Each row comes from the steps of one path. Every step used is in the known rows, and no mark comes twice. Write the path behind each row, first mark first.
Known rows:
T F K X: 0.990 1.769 -1.202 -1.098 -0.805 2.707 -0.101 -0.149 -0.663 0.631 -0.514 -1.409 -0.682 -0.989 -1.063 0.036 0.710 0.679 1.597 -0.884 -5.129 -0.172
L X G: -0.321 1.556 -0.203 1.193 -0.332 0.854 -0.859 0.071 0.289 0.135 -0.647 0.367 -0.868 1.196 -0.081 -0.553 0.154 -0.319 -0.007 -0.390 -1.545 0.876
K G X: 0.793 0.956 -0.982 -1.494 0.585 0.498 -0.724 1.424 0.144 1.074 -1.260 -0.552 -1.667 -0.197 0.555 0.150 -0.249 0.760 -0.648 -0.184 -1.708 -0.788
L X K F: -0.645 1.698 -0.549 -0.105 -0.445 2.736 -0.422 -1.188 0.389 0.808 -1.640 0.574 -0.634 -0.491 -1.163 -0.329 0.728 1.388 1.202 -0.578 -5.152 0.449
X K F T G: 0.689 0.786 0.184 -1.466 0.571 1.593 -0.848 0.759 -0.832 0.313 -0.788 1.295 -1.843 -0.036 -2.861 -0.708 0.649 0.975 0.862 -0.810 -4.731 0.462
L X K: -0.579 1.587 -0.513 0.949 0.028 1.233 -0.150 -1.314 -0.462 0.171 -1.723 1.174 -0.233 0.048 -0.868 -0.142 0.936 1.002 0.611 -0.147 -2.334 0.591
T G X: -0.665 1.112 -0.887 -1.498 1.012 0.381 -0.924 1.334 -0.461 1.182 -0.656 0.905 -2.901 0.656 0.558 -0.035 -0.685 0.489 -0.263 -0.326 -1.283 1.436
K G: 0.704 0.051 0.109 -0.289 -0.436 0.575 -0.621 1.375 -0.099 -0.130 -1.030 -0.556 -0.280 0.029 0.121 0.090 -0.457 0.049 0.054 -0.396 -1.056 -1.718
X G T: 1.359 0.713 0.261 0.720 0.876 -0.992 -0.494 -0.862 0.603 0.015 -0.396 1.296 -0.545 0.803 -0.428 -0.448 0.806 -0.838 -0.562 -0.400 -0.745 0.022
X K F: 0.153 0.486 0.114 -0.875 -0.399 1.242 -0.395 -0.666 0.483 0.558 -0.968 0.754 -0.332 -1.099 -1.063 -0.133 0.968 0.685 0.584 -0.488 -3.589 0.005
G K F J: 0.767 -1.006 -0.520 -0.478 -0.247 1.448 -0.406 0.562 0.878 1.885 -2.189 -1.478 -0.641 -1.090 0.479 1.118 0.552 1.443 1.052 -1.069 -3.422 -0.281
K X G T F: 1.535 1.809 -0.854 0.122 0.370 1.628 -0.607 -1.139 0.513 0.508 0.838 -0.407 -1.273 0.083 -0.824 -0.728 0.214 -0.085 0.979 -1.221 -4.288 0.002
F K: 0.742 0.677 -0.227 -0.452 -0.282 0.030 -0.006 0.096 -0.540 0.045 -1.724 0.308 0.041 -0.256 -0.588 0.343 1.315 -0.163 -0.019 -0.065 -1.656 -0.113
T G: -0.842 0.195 0.140 -0.264 -0.032 0.330 -0.774 1.299 -0.686 -0.089 -0.369 0.813 -1.567 0.837 0.143 -0.099 -0.883 -0.138 0.384 -0.481 -0.629 0.634
X K G: 0.893 0.381 0.162 -0.078 -0.382 0.338 -0.754 0.576 -0.484 -0.210 -2.100 0.720 -0.244 -0.549 -0.606 0.225 0.760 0.422 -0.024 -0.497 -1.955 -1.495
L X: -0.795 1.204 -0.589 0.796 -0.059 1.501 -0.009 -0.514 -0.099 0.151 -0.688 -0.125 -0.353 0.605 -0.113 -0.249 -0.206 0.678 0.592 -0.098 -1.559 0.495
T G K F J: -0.073 -0.801 -0.442 -0.760 -0.324 1.806 -1.231 1.811 0.146 1.799 -2.551 -0.621 -2.233 -0.204 0.594 0.991 -0.321 1.329 1.412 -1.569 -3.991 0.337
T G K: -0.775 0.161 0.182 -1.119 -0.017 0.751 -1.111 1.740 -0.651 0.677 -2.328 1.085 -1.384 -0.993 0.599 0.113 -0.626 0.925 0.559 -1.115 -0.938 0.480
F K X: 0.938 1.770 -0.922 -1.204 -0.469 0.920 -0.031 0.147 -0.318 0.676 -1.352 -0.028 -0.798 -0.957 -0.879 0.157 0.847 1.042 0.984 -0.452 -3.816 -0.487
G K F T: 1.375 0.242 -0.007 -2.174 0.497 1.853 -0.241 0.654 0.316 1.148 -1.273 -0.542 -0.194 -2.116 -1.841 -0.476 0.679 1.726 0.692 -0.850 -3.516 -0.534
F T G: 0.532 0.238 0.161 -0.589 0.955 0.380 -0.462 1.392 -1.248 -0.206 0.188 0.594 -1.475 1.038 -1.835 -0.543 -0.319 0.218 0.245 -0.304 -1.176 0.430
G X K F: 0.294 1.452 -1.061 -2.199 0.632 1.228 -0.514 -0.589 0.723 1.813 -1.224 0.785 -1.699 -1.263 -0.579 -0.062 1.143 1.336 -0.014 -0.271 -4.194 0.876
G T F J: 1.756 -0.736 -1.068 1.812 0.894 0.926 0.441 -1.704 -0.210 0.565 0.113 -1.754 -0.321 1.492 -0.312 0.887 0.799 -0.187 0.873 -0.440 -2.379 0.126
L X K G T F: 1.014 1.970 -0.917 1.156 0.344 3.092 -0.475 -1.660 -0.651 -0.018 -2.323 -0.036 -0.479 0.310 -1.377 -0.236 0.762 0.853 1.280 -1.025 -5.487 -1.036

Which path is each row?
1.517 1.775 -0.530 -0.009 0.748 -0.146 -0.595 -0.865 0.874 0.556 -0.053 0.941 -1.427 0.065 -0.652 -0.528 0.335 0.331 0.383 -0.747 -3.017 -0.396 => K X G T
0.396 1.355 -0.976 -1.124 1.107 -0.248 -0.300 -0.733 -0.089 1.246 -1.406 1.343 -1.270 -0.715 -0.366 0.200 1.411 1.048 -0.630 0.100 -1.422 1.021 => G X K
0.480 0.494 0.330 -1.443 -0.710 1.258 -1.391 1.092 1.299 1.280 -1.756 0.182 -0.715 -1.737 0.185 -0.374 0.412 0.410 0.192 -1.350 -2.972 -0.032 => X G K F
1.450 2.167 -0.881 -0.601 -0.970 2.091 -0.923 0.441 -0.286 0.553 -0.459 -0.928 -1.217 -0.377 -1.021 -0.262 1.158 -0.315 0.984 -1.221 -5.211 0.255 => T F K X G
1.851 0.592 0.448 -1.739 0.232 1.209 -1.059 1.195 0.699 1.124 -1.246 -0.063 -0.748 -1.542 -1.861 -0.819 1.006 0.735 0.086 -1.232 -3.590 -0.223 => X G K F T
1.868 2.144 -1.408 -0.788 0.375 2.283 0.245 -1.612 -0.486 0.730 -0.876 -0.624 -0.677 -0.795 -1.494 -0.050 1.136 0.855 1.613 -0.899 -5.977 -0.468 => G T F K X
0.573 0.267 0.162 -1.475 0.995 0.716 -0.800 1.814 -1.218 0.455 -1.770 0.813 -1.299 -0.745 -1.385 -0.379 -0.077 1.269 0.499 -0.914 -1.492 0.239 => F T G K
0.218 1.115 -0.717 -1.587 -0.198 1.262 -0.401 0.435 0.384 1.299 -1.624 -0.102 -0.691 -2.482 0.187 0.122 -0.198 2.184 1.170 -0.990 -2.481 -0.543 => G K X
-0.420 1.490 -0.846 -1.413 1.131 0.131 -1.083 0.531 -0.863 1.185 -1.715 2.158 -2.807 0.173 -0.215 0.048 0.497 0.886 -0.188 -0.399 -2.161 1.681 => T G X K
0.451 0.344 0.135 -1.551 0.419 1.842 -0.672 1.469 -0.457 0.302 0.307 0.019 -1.899 0.517 -2.098 -0.836 -0.521 0.537 0.898 -0.758 -3.959 0.251 => K F T G
0.908 1.594 -0.856 -1.718 2.078 0.099 -0.768 0.675 -1.379 0.965 -1.211 1.939 -2.798 0.349 -2.138 -0.419 1.063 1.215 -0.358 -0.220 -2.709 1.486 => F T G X K
-0.356 1.669 -0.126 -0.677 -0.768 2.687 -1.449 0.615 1.193 1.484 -2.486 0.035 -1.063 -1.085 -0.020 -0.567 0.210 1.092 0.832 -1.480 -4.646 0.444 => L X G K F
-0.540 1.656 -0.882 -2.424 0.623 1.650 -1.304 0.657 -0.019 1.833 -1.610 1.596 -3.297 -0.389 -0.492 -0.137 0.271 1.207 0.321 -0.846 -4.857 1.450 => T G X K F
0.529 0.446 0.418 -0.377 -0.167 -0.252 -1.152 1.010 0.477 0.701 -1.920 0.734 -0.348 -1.194 0.429 -0.062 0.595 0.008 -0.416 -0.986 -0.247 0.217 => X G K
1.503 0.603 0.053 -1.204 0.528 1.240 -0.039 -0.521 -0.120 0.346 -0.431 0.507 -0.294 -0.872 -3.014 -0.600 1.572 1.042 0.423 -0.329 -4.099 -0.235 => X K F T
-0.088 1.920 -0.377 -0.686 0.446 3.062 -0.871 0.245 -0.876 0.490 -1.501 1.171 -2.210 0.611 -3.007 -0.924 0.441 1.561 1.493 -0.834 -6.307 0.922 => L X K F T G
0.226 0.518 -1.414 -1.054 0.775 1.216 -1.180 0.710 -0.021 2.326 -1.977 0.469 -3.700 0.807 -0.152 0.960 0.750 1.277 0.634 -0.805 -5.238 1.542 => T G X K F J
2.270 2.491 -0.667 -0.510 0.529 -0.087 -0.559 -0.721 0.254 0.700 -1.730 1.287 -1.337 -0.189 -1.262 -0.263 1.592 0.215 0.477 -0.794 -4.579 -0.481 => F K X G T
1.805 0.824 -1.493 2.559 0.532 2.730 -0.321 -1.630 -0.768 0.588 -2.730 -1.177 -0.885 1.552 -0.995 0.829 1.321 0.951 1.434 -0.941 -5.885 -0.858 => L X K G T F J
1.444 0.727 -0.132 0.809 0.542 0.691 -0.539 -1.174 0.246 -0.028 0.494 -0.113 -0.397 0.851 -0.627 -0.541 0.578 -1.219 0.049 -0.808 -2.136 0.344 => X G T F
1.204 -0.588 -0.215 -0.012 -0.541 0.838 -1.293 1.136 1.276 1.873 -2.113 -0.979 -1.173 -0.554 0.525 0.743 0.899 0.466 0.447 -1.363 -3.410 0.090 => X G K F J
-0.645 1.304 -0.519 -1.843 -0.173 1.615 -1.207 1.709 -0.342 1.251 -1.936 0.763 -2.236 -1.716 0.352 -0.045 -1.085 2.094 1.486 -1.492 -3.110 0.077 => T G K X
2.375 -0.745 -0.980 1.615 0.474 1.490 -0.165 -0.332 -0.363 0.492 -0.901 -2.324 -0.629 1.476 -0.147 0.944 0.323 -0.084 0.836 -0.819 -3.503 -1.503 => K G T F J
2.342 0.665 -1.437 1.560 0.586 1.193 -0.453 -1.115 0.454 1.168 0.524 -1.595 -1.736 1.317 -0.473 0.413 0.742 0.040 1.216 -1.092 -4.592 0.119 => K X G T F J
0.638 1.472 -0.347 -0.347 -0.427 0.222 -0.886 0.614 0.674 0.554 0.369 0.152 -1.378 -0.127 -0.224 -0.477 -0.108 0.177 0.319 -0.647 -2.170 -0.027 => K X G
